Every row comes from one small tree of marks. Brackets hold a mark, then the marks that hang from it, in the order of their numbers. Every link used is in the known rows. Which tree was each row made from?
Known rows:
[Z_228 [Z_750 [Z_335 Z_636]]]: | -1.48 | -1.51 | -0.05 | -1.01 | -2.02 |  3.52 | -2.15 | -0.23 |  1.84 | -2.06 | -0.22 | -2.41 | -0.80 |  0.37 | -0.81 | -2.31 |  0.32 | -0.67 | -0.51 | -0.99 |  3.64 | -1.06 | -0.30 | -1.09 |  1.09 |
[Z_831 [Z_636 Z_178 Z_335 Z_897]]: | -0.75 |  0.99 | -0.52 | -0.58 |  0.93 | -1.24 |  3.13 |  0.90 |  0.26 |  3.43 |  0.24 |  1.83 | -0.92 |  3.04 |  1.64 |  0.17 |  0.75 |  0.88 | -1.14 | -0.10 |  1.11 |  2.88 | -0.04 | -0.17 | -1.01 |
[Z_831 [Z_636 Z_228]]: |  0.51 | -3.00 | -1.04 | -1.05 | -1.19 |  0.23 |  1.11 |  2.10 |  0.69 |  1.57 |  0.32 | -0.21 | -1.51 |  1.11 |  1.12 | -0.14 |  0.64 | -0.98 |  0.39 |  0.26 | -0.19 |  0.57 | -0.17 |  1.40 |  1.74 |
[Z_897 [Z_636 Z_228 Z_335 Z_831]]: |  1.12 | -0.67 | -2.20 | -0.52 | -0.74 | -1.60 |  3.12 |  1.67 |  0.05 |  1.70 | -0.19 |  0.90 | -0.12 |  1.68 |  0.17 |  0.93 | -0.16 | -1.40 |  0.18 |  0.79 | -0.91 | -0.32 | -2.65 |  2.25 |  0.28 |
[Z_636 Z_335 Z_831 Z_897]: | -1.00 |  0.70 | -0.66 |  0.45 | -0.47 | -3.66 |  2.69 | -1.09 |  0.52 |  3.15 |  0.43 |  0.76 | -0.81 |  1.95 |  1.25 | -2.08 |  0.17 | -0.05 | -0.87 |  1.31 | -1.01 |  0.22 | -1.33 |  1.22 | -1.79 |
[Z_912 [Z_750 Z_335]]: | -2.98 | -6.90 |  2.04 | -0.23 | -2.32 |  2.57 | -0.79 |  2.44 |  2.98 | -2.16 | -0.67 | -3.34 | -1.38 | -0.35 |  0.55 | -3.67 |  0.84 | -0.69 | -0.59 | -0.50 |  3.53 | -0.90 |  0.29 |  1.74 |  0.96 |
[Z_831 [Z_636 Z_178 [Z_228 Z_750] Z_335 Z_897]]: | -0.10 |  1.73 | -1.85 | -1.75 |  0.49 | -1.79 |  2.54 |  1.16 |  0.25 |  3.93 |  0.72 |  1.62 | -1.26 |  2.70 |  1.10 |  0.83 |  0.62 |  0.50 | -0.04 |  0.80 |  0.76 |  1.93 | -0.77 | -0.61 | -0.06 |
[Z_636 Z_178 [Z_228 Z_750] Z_897]: | -0.59 |  1.70 | -1.74 | -2.20 |  0.73 | -0.01 |  0.42 |  0.71 |  0.38 |  4.26 | -0.72 | -0.66 | -2.49 |  2.64 | -0.67 |  0.68 | -0.46 |  0.28 |  1.29 |  1.71 |  1.51 | -0.19 | -0.59 | -0.71 |  0.51 |
[Z_496 [Z_228 Z_750] Z_335]: | -2.31 | -1.07 | -0.84 |  0.51 | -4.55 |  4.45 | -3.10 |  1.94 |  1.45 | -3.27 | -0.70 | -2.84 | -0.79 |  2.13 | -2.18 | -1.68 |  3.92 | -0.64 |  1.93 | -0.59 |  3.15 |  3.24 |  0.34 | -3.06 |  0.66 |
[Z_897 [Z_636 Z_178 Z_228 Z_335 Z_831]]: |  1.90 |  0.79 | -2.65 | -0.75 |  0.60 | -1.11 |  4.12 |  2.49 | -0.39 |  2.68 | -0.38 |  2.08 |  0.06 |  2.09 | -0.51 |  1.85 | -0.38 | -0.87 |  0.23 |  0.78 |  0.36 |  1.04 | -2.54 |  1.44 |  0.08 |
[Z_750 Z_335]: | -1.33 | -3.59 |  1.61 | -0.02 | -1.43 |  4.19 | -1.29 |  1.34 |  1.48 | -2.05 | -0.30 | -2.89 | -0.93 | -0.24 | -1.11 | -3.64 |  0.61 | -0.96 | -2.36 | -0.72 |  2.87 | -0.97 | -0.26 |  0.80 |  0.90 |
[Z_636 Z_178 Z_228 Z_335 Z_831 Z_897]: |  1.48 |  3.19 | -2.41 | -0.93 |  1.11 | -3.59 |  4.16 |  0.97 | -0.90 |  5.32 |  0.16 |  2.31 | -0.89 |  2.05 | -0.42 | -0.07 | -0.45 |  0.20 | -0.04 |  2.46 | -0.47 |  1.50 | -2.45 |  0.91 | -1.08 |
[Z_220 [Z_750 [Z_335 [Z_636 Z_228]]]]: | -0.05 | -5.93 |  0.44 | -1.66 | -2.34 |  3.09 | -0.63 |  1.96 |  1.92 | -2.26 | -1.69 | -3.43 | -0.89 |  0.69 | -0.16 | -3.25 | -1.36 | -0.94 | -1.48 | -1.40 |  2.63 | -1.84 | -0.97 |  2.69 |  0.63 |
[Z_335 Z_636]: | -0.55 | -1.58 | -0.18 | -0.29 | -1.58 |  2.05 |  0.22 | -0.31 | -0.15 | -0.99 | -2.58 | -1.19 | -0.53 |  1.52 |  0.02 | -1.34 | -0.51 | -0.46 |  0.08 | -1.24 |  1.77 |  1.25 | -0.71 |  1.23 |  0.24 |
[Z_636 Z_178 Z_335 Z_831 Z_897]: |  0.04 |  2.86 | -1.30 |  0.05 |  1.41 | -3.01 |  4.16 |  0.02 | -0.14 |  4.54 |  0.22 |  2.59 | -0.53 |  2.56 |  0.29 | -0.75 | -0.22 |  0.76 | -0.80 |  1.22 |  0.70 |  2.15 | -1.16 |  0.09 | -2.10 |
[Z_912 [Z_750 [Z_335 [Z_636 Z_178 Z_228 Z_831 Z_897]]]]: | -1.01 | -4.69 |  0.87 | -0.28 | -1.21 |  1.69 |  0.07 |  1.55 |  2.25 | -1.06 | -1.54 | -1.98 | -1.15 | -0.22 |  0.70 | -2.33 |  0.12 | -0.36 | -0.05 | -0.16 |  3.96 | -0.40 | -0.49 |  2.02 | -0.48 |
[Z_178 [Z_636 [Z_228 [Z_750 Z_335]] Z_831 Z_897]]: |  1.72 |  1.21 | -0.78 | -0.33 | -0.23 | -0.90 |  0.25 | -1.59 |  1.28 |  2.32 | -0.59 | -2.21 | -0.68 | -0.42 | -0.07 | -1.55 | -0.37 | -0.52 |  1.70 |  1.74 | -0.21 | -2.40 | -0.82 | -0.48 | -1.10 |
[Z_750 [Z_335 [Z_636 Z_178 Z_228 Z_831 Z_897]]]: |  1.52 | -0.39 | -0.01 | -0.08 |  0.17 |  2.93 | -0.08 |  0.07 |  0.44 | -0.41 | -1.51 | -1.10 | -0.54 | -0.03 | -0.98 | -1.69 | -0.50 | -0.45 | -1.64 | -0.23 |  3.43 | -0.26 | -1.34 |  1.30 | -1.23 |
[Z_831 [Z_636 Z_178 Z_335]]: | -0.17 | -0.16 | -0.85 | -0.77 |  0.07 | -0.23 |  3.27 |  2.33 |  0.07 |  2.11 |  0.61 |  1.98 | -0.40 |  2.24 |  0.78 | -0.12 |  0.90 |  0.31 | -1.01 | -0.57 |  1.33 |  3.50 | -0.17 | -0.30 |  0.55 |
[Z_496 [Z_228 [Z_750 [Z_335 [Z_636 Z_178 Z_831 Z_897]]]]]: | -0.67 | -0.25 | -0.96 |  0.28 | -1.86 |  3.31 | -2.34 | -0.67 |  0.52 | -0.31 | -0.74 | -2.14 | -1.52 |  2.28 | -1.87 | -0.39 |  1.08 |  0.14 |  2.32 | -0.29 |  3.48 |  1.31 | -0.26 | -2.04 |  0.24 |

Write each row's tree:
|  0.95 |  0.94 | -0.33 |  0.41 | -0.97 | -1.61 |  2.77 | -0.44 |  0.16 |  1.27 | -0.42 | -0.57 |  0.77 |  0.06 | -0.23 | -2.62 |  0.07 | -0.34 |  0.68 |  0.61 | -0.81 |  0.63 | -1.18 | -0.42 | -0.59 |  [Z_178 [Z_636 Z_335 Z_831]]
| -1.01 | -0.74 | -0.50 |  1.26 | -4.16 |  4.90 | -2.07 |  1.36 |  0.04 | -4.07 | -2.83 | -2.33 | -0.08 |  2.20 | -1.99 | -1.50 |  3.31 | -0.49 |  1.23 | -1.37 |  3.30 |  4.66 | -0.42 | -1.36 | -0.84 |  [Z_496 Z_228 [Z_335 Z_636]]
|  0.25 |  1.14 | -1.37 | -1.27 |  0.73 | -1.78 |  3.18 |  1.57 | -0.27 |  4.03 |  0.19 |  1.74 | -1.20 |  2.68 |  1.21 |  0.63 |  0.50 |  0.47 | -0.62 |  0.75 |  0.29 |  2.41 | -0.89 |  0.39 | -0.33 |  [Z_831 [Z_636 Z_178 Z_228 Z_335 Z_897]]
|  1.87 |  1.96 | -2.50 | -0.94 |  0.39 | -0.25 |  1.23 | -0.95 | -0.15 |  2.42 | -1.80 |  0.75 | -0.92 |  1.69 |  0.00 |  0.91 | -1.26 | -0.03 |  1.51 |  0.52 |  1.92 |  0.67 | -1.32 |  0.45 | -1.06 |  [Z_335 [Z_636 Z_178 [Z_228 Z_750] Z_831 Z_897]]
|  1.39 | -2.25 |  0.06 | -0.05 | -1.35 |  3.37 | -0.65 |  0.52 |  0.61 | -2.02 | -1.09 | -1.77 | -0.27 | -0.96 | -1.16 | -2.58 | -0.21 | -1.27 | -1.54 | -0.49 |  2.71 | -0.75 | -1.54 |  1.68 |  0.19 |  [Z_750 [Z_335 [Z_636 Z_228 Z_831]]]
|  0.68 | -2.34 |  0.67 |  0.51 | -1.20 |  3.72 | -0.61 |  0.04 |  1.04 | -2.45 | -1.07 | -1.66 | -0.08 | -0.66 | -0.78 | -2.88 | -0.14 | -0.96 | -1.94 | -1.12 |  3.36 | -0.35 | -0.91 |  1.34 | -0.38 |  [Z_750 [Z_335 [Z_636 Z_831]]]
| -0.95 | -0.89 | -0.31 | -0.67 | -1.45 |  2.43 | -1.85 | -1.06 |  2.11 | -1.04 |  0.02 | -2.01 | -0.86 |  0.36 | -0.24 | -1.97 |  0.08 | -0.60 | -0.38 | -0.54 |  3.31 | -1.54 | -0.28 | -0.83 |  0.07 |  [Z_228 [Z_750 [Z_335 [Z_636 Z_831 Z_897]]]]
| -0.50 | -0.36 | -0.93 | -1.06 | -0.58 | -2.18 |  2.14 |  0.72 |  0.21 |  2.99 |  0.31 |  0.42 | -1.31 |  2.21 |  1.82 | -0.35 |  0.81 | -0.06 | -0.59 |  0.82 | -0.99 |  1.00 | -0.94 |  1.22 | -0.16 |  [Z_831 [Z_636 Z_228 Z_335 Z_897]]
|  0.67 |  1.40 | -1.53 | -0.08 | -1.62 |  2.04 |  0.28 |  1.35 |  1.04 | -1.21 | -1.82 |  0.00 |  0.17 |  0.93 | -0.63 | -1.05 |  1.66 | -0.62 | -0.20 | -0.20 |  2.88 |  2.34 | -0.78 | -0.52 | -1.74 |  [Z_496 [Z_335 [Z_636 Z_178 [Z_228 Z_750] Z_831 Z_897]]]
|  0.86 | -0.45 | -1.73 | -0.83 | -0.72 | -1.12 | -0.57 | -0.74 |  1.81 |  2.67 |  0.84 | -1.26 | -1.99 |  0.18 |  0.25 | -1.00 | -0.27 | -1.09 |  0.82 |  2.17 |  0.20 | -3.24 | -1.08 |  0.94 | -0.28 |  [Z_636 [Z_228 [Z_750 Z_335]] Z_831 Z_897]
| -0.28 | -0.65 | -0.68 | -0.85 | -1.28 |  3.22 | -1.20 |  0.03 |  1.74 | -1.22 |  0.11 | -1.34 | -0.55 |  0.17 | -1.03 | -1.74 |  0.07 | -0.60 | -0.32 | -0.76 |  4.08 | -0.48 | -0.37 | -1.39 |  0.75 |  [Z_228 [Z_750 [Z_335 [Z_636 Z_178 Z_831]]]]
| -0.08 |  1.21 | -0.38 | -1.01 | -0.56 | -0.62 | -0.06 | -1.42 |  0.80 |  2.39 | -1.51 | -2.97 | -1.22 |  0.81 |  0.05 | -1.33 | -0.25 | -0.14 |  1.99 |  1.43 | -0.53 | -1.74 | -0.57 | -0.87 | -0.49 |  [Z_178 [Z_636 [Z_228 Z_750] Z_897]]
| -0.61 | -0.11 | -0.54 | -0.75 | -0.84 |  2.69 | -1.31 | -0.66 |  1.86 | -0.49 | -0.05 | -1.33 | -0.82 |  0.55 | -0.57 | -1.58 |  0.01 | -0.30 | -0.30 | -0.52 |  3.97 | -0.89 | -0.26 | -1.29 | -0.07 |  [Z_228 [Z_750 [Z_335 [Z_636 Z_178 Z_831 Z_897]]]]
|  0.41 | -0.14 | -0.88 |  0.47 | -2.34 |  1.73 |  0.02 |  1.04 |  1.01 | -1.89 | -2.08 | -0.76 |  0.08 |  0.59 | -0.17 | -1.89 |  1.77 | -1.01 | -0.64 | -0.09 |  1.71 |  1.70 | -0.88 |  0.73 | -1.88 |  [Z_496 [Z_335 [Z_636 Z_228 Z_831 Z_897]]]
|  0.25 | -2.33 |  0.67 | -0.44 | -1.49 |  4.27 | -1.17 |  0.66 |  0.46 | -2.51 | -1.65 | -2.51 | -0.50 | -0.37 | -1.32 | -2.79 | -0.06 | -0.99 | -1.93 | -0.82 |  3.08 | -0.54 | -1.40 |  1.49 |  0.43 |  [Z_750 [Z_335 [Z_636 Z_228]]]
|  1.54 | -2.23 | -2.10 | -0.33 | -0.51 | -0.33 |  1.90 |  1.60 |  0.78 |  1.66 | -0.64 |  0.00 | -0.81 |  1.30 |  0.26 |  1.53 | -0.44 | -1.74 |  1.03 |  0.72 | -0.35 | -1.45 | -1.66 |  2.59 |  0.48 |  [Z_897 [Z_636 Z_228 Z_831]]
|  2.45 | -0.35 | -0.94 | -0.14 | -0.94 | -0.70 |  1.55 |  0.15 |  0.34 |  1.75 | -0.89 | -1.58 | -0.22 | -0.70 | -0.59 | -1.62 | -0.41 | -1.08 |  2.10 |  1.41 | -1.13 | -0.92 | -1.07 |  0.49 |  0.44 |  [Z_178 [Z_636 Z_228 Z_831]]
| -0.62 | -2.30 | -0.94 | -1.88 | -2.24 |  2.17 | -1.44 |  1.66 |  1.16 | -0.17 |  0.28 | -2.66 | -1.73 |  0.12 | -1.38 | -1.90 |  0.35 | -1.42 |  0.33 |  0.84 |  1.13 | -1.84 | -1.23 |  0.18 |  2.71 |  [Z_636 [Z_228 [Z_750 Z_335]]]
|  1.79 |  0.75 | -0.69 |  0.06 | -0.10 | -1.81 |  1.36 | -1.25 |  0.58 |  3.10 | -1.31 | -1.76 | -0.83 |  0.06 |  0.32 | -1.28 | -0.60 | -0.46 |  1.93 |  1.82 | -1.42 | -1.58 | -0.84 |  0.61 | -1.22 |  [Z_178 [Z_636 Z_228 Z_831 Z_897]]
|  1.39 | -1.86 | -2.73 | -1.24 | -1.99 | -0.86 |  0.36 |  1.25 |  1.13 |  1.90 |  1.22 | -0.42 | -1.46 | -0.12 | -0.58 | -0.74 | -0.20 | -1.78 |  2.20 |  1.82 | -0.50 | -1.81 | -1.27 |  0.77 |  2.45 |  [Z_636 [Z_228 Z_750] Z_831]
| -1.26 |  3.80 | -1.90 | -2.42 |  0.36 | -1.88 |  2.14 |  0.82 | -0.58 |  4.36 | -0.20 |  0.54 | -1.43 |  3.21 | -0.93 | -0.16 |  0.00 |  0.73 |  0.03 |  1.86 |  0.79 |  1.26 | -2.08 | -1.11 |  0.04 |  [Z_636 Z_178 [Z_228 Z_750] Z_335 Z_897]
| -0.18 |  0.83 | -0.98 | -1.56 |  1.12 |  0.01 |  1.38 |  1.24 | -0.32 |  4.29 | -1.53 | -0.54 | -2.45 |  2.57 | -0.59 |  0.34 | -0.57 |  0.27 |  0.58 |  1.68 |  0.87 |  0.48 | -0.83 |  0.79 | -0.08 |  [Z_636 Z_178 Z_228 Z_897]
|  1.22 |  1.15 | -1.14 |  0.21 |  0.84 |  0.21 |  1.84 | -1.22 | -0.14 |  1.96 | -2.34 |  0.94 | -0.62 |  1.99 |  0.52 |  0.22 | -1.17 |  0.34 |  0.47 | -0.40 |  2.35 |  1.64 | -0.58 |  0.88 | -2.07 |  [Z_335 [Z_636 Z_178 Z_831 Z_897]]
|  2.17 | -0.29 | -2.57 | -0.94 |  0.65 |  1.06 |  1.78 |  2.11 |  1.02 |  1.79 | -0.04 |  0.86 | -0.47 |  1.22 | -0.74 |  2.26 | -0.54 | -1.19 |  0.84 |  0.52 |  2.08 | -0.82 | -1.58 |  0.68 |  0.44 |  [Z_897 [Z_636 Z_178 [Z_228 [Z_750 Z_335]] Z_831]]
|  1.98 | -1.23 | -1.83 | -0.36 | -1.52 |  0.42 |  1.01 |  0.05 | -0.40 |  0.13 | -1.88 | -0.20 | -0.41 |  0.40 | -0.20 | -0.63 | -0.85 | -1.20 |  1.10 |  0.08 |  0.54 |  0.46 | -1.73 |  2.16 |  0.46 |  [Z_335 [Z_636 Z_228 Z_831]]
| -1.53 | -5.28 |  1.13 | -0.64 | -1.73 |  2.85 | -0.18 |  2.40 |  2.03 | -2.02 | -1.73 | -2.47 | -1.04 | -0.17 |  0.09 | -2.60 |  0.34 | -0.46 | -0.17 | -0.63 |  4.30 |  0.10 | -0.47 |  1.78 |  0.55 |  [Z_912 [Z_750 [Z_335 [Z_636 Z_178 Z_228]]]]
|  0.79 | -4.66 |  0.02 | -1.45 | -1.18 |  2.19 |  0.19 |  1.52 |  1.94 | -0.79 | -1.56 | -2.42 | -0.91 |  0.95 |  0.10 | -2.47 | -1.64 | -0.56 | -1.21 | -0.96 |  2.94 | -1.62 | -0.87 |  2.51 | -0.45 |  [Z_220 [Z_750 [Z_335 [Z_636 Z_178 Z_228 Z_831 Z_897]]]]
|  2.18 |  1.35 | -1.99 | -0.48 |  0.67 | -0.23 |  1.89 | -0.57 | -0.69 |  2.56 | -2.38 |  0.89 | -0.82 |  1.59 |  0.01 |  0.72 | -1.34 | -0.05 |  1.05 |  0.53 |  1.47 |  1.15 | -1.51 |  1.49 | -1.34 |  [Z_335 [Z_636 Z_178 Z_228 Z_831 Z_897]]
| -1.98 | -5.40 |  1.57 | -0.31 | -1.64 |  3.12 | -0.21 |  2.08 |  2.30 | -2.30 | -1.65 | -2.34 | -0.89 | -0.02 |  0.32 | -2.86 |  0.41 | -0.29 | -0.56 | -1.07 |  4.69 |  0.41 | -0.06 |  1.48 |  0.22 |  [Z_912 [Z_750 [Z_335 [Z_636 Z_178]]]]
|  0.40 |  2.07 |  0.02 |  0.55 | -0.10 | -2.67 |  2.53 | -1.84 |  0.43 |  2.60 | -0.90 | -0.81 |  0.15 |  0.82 |  0.70 | -2.30 | -0.06 |  0.20 |  0.48 |  1.10 | -1.03 |  0.05 | -0.96 | -0.22 | -2.19 |  [Z_178 [Z_636 Z_335 Z_831 Z_897]]
| -1.58 | -1.63 | -0.52 |  0.00 | -3.06 |  4.28 | -3.09 | -0.18 |  0.53 | -1.72 | -0.91 | -3.22 | -1.49 |  2.06 | -2.07 | -1.13 |  1.37 | -0.27 |  2.04 | -0.72 |  3.28 |  1.17 | -0.30 | -1.87 |  1.37 |  [Z_496 [Z_228 [Z_750 [Z_335 Z_636]]]]
| -0.73 | -5.24 |  0.70 | -0.36 | -1.64 |  2.26 |  0.19 |  2.25 |  2.17 | -1.72 | -1.31 | -1.83 | -0.83 | -0.54 |  0.21 | -2.45 |  0.14 | -0.59 |  0.05 | -0.39 |  4.10 | -0.07 | -0.61 |  1.95 |  0.35 |  [Z_912 [Z_750 [Z_335 [Z_636 Z_178 Z_228 Z_831]]]]
| -1.55 |  0.03 | -1.75 | -2.30 | -2.65 | -1.02 |  0.93 |  1.67 | -0.19 |  1.04 |  0.60 | -0.93 | -0.87 |  1.48 | -1.22 | -1.98 |  0.64 | -0.87 |  0.18 |  1.21 | -0.66 |  0.26 | -2.51 | -0.20 |  2.72 |  [Z_636 [Z_228 Z_750] Z_335]
|  1.37 | -0.94 | -1.63 |  0.06 |  1.04 |  0.61 |  2.89 |  1.77 |  0.80 |  2.04 | -0.65 |  1.39 | -0.48 |  2.04 |  0.12 |  2.06 | -0.54 | -0.80 |  0.55 | -0.20 |  1.69 |  0.50 | -0.65 |  1.18 | -0.34 |  [Z_897 [Z_636 Z_178 Z_831]]
|  1.92 |  1.67 | -2.31 | -1.16 |  1.20 | -0.48 |  0.86 |  0.41 |  1.13 |  4.13 |  0.62 |  0.49 | -1.80 |  0.74 | -0.72 |  0.39 | -0.62 | -0.27 |  0.91 |  2.14 |  1.99 | -1.33 | -1.03 | -0.19 | -0.60 |  [Z_636 Z_178 [Z_228 [Z_750 Z_335]] Z_831 Z_897]
| -0.24 | -0.86 | -1.75 | -1.65 | -1.64 | -1.09 |  1.68 |  1.77 |  0.52 |  1.62 |  1.26 |  0.60 | -0.79 |  1.55 |  0.94 | -0.43 |  1.03 | -0.63 | -0.03 |  0.40 | -0.21 |  1.19 | -1.06 |  0.04 |  1.84 |  [Z_831 [Z_636 [Z_228 Z_750] Z_335]]
| -2.29 |  1.62 | -1.35 | -2.03 | -1.48 | -2.56 |  0.70 | -0.34 |  0.12 |  2.94 |  0.01 | -1.16 | -1.68 |  2.59 |  0.02 | -1.49 |  0.41 | -0.09 |  0.00 |  1.88 | -0.97 | -0.71 | -2.17 |  0.00 |  0.33 |  [Z_636 [Z_228 Z_750] Z_335 Z_897]
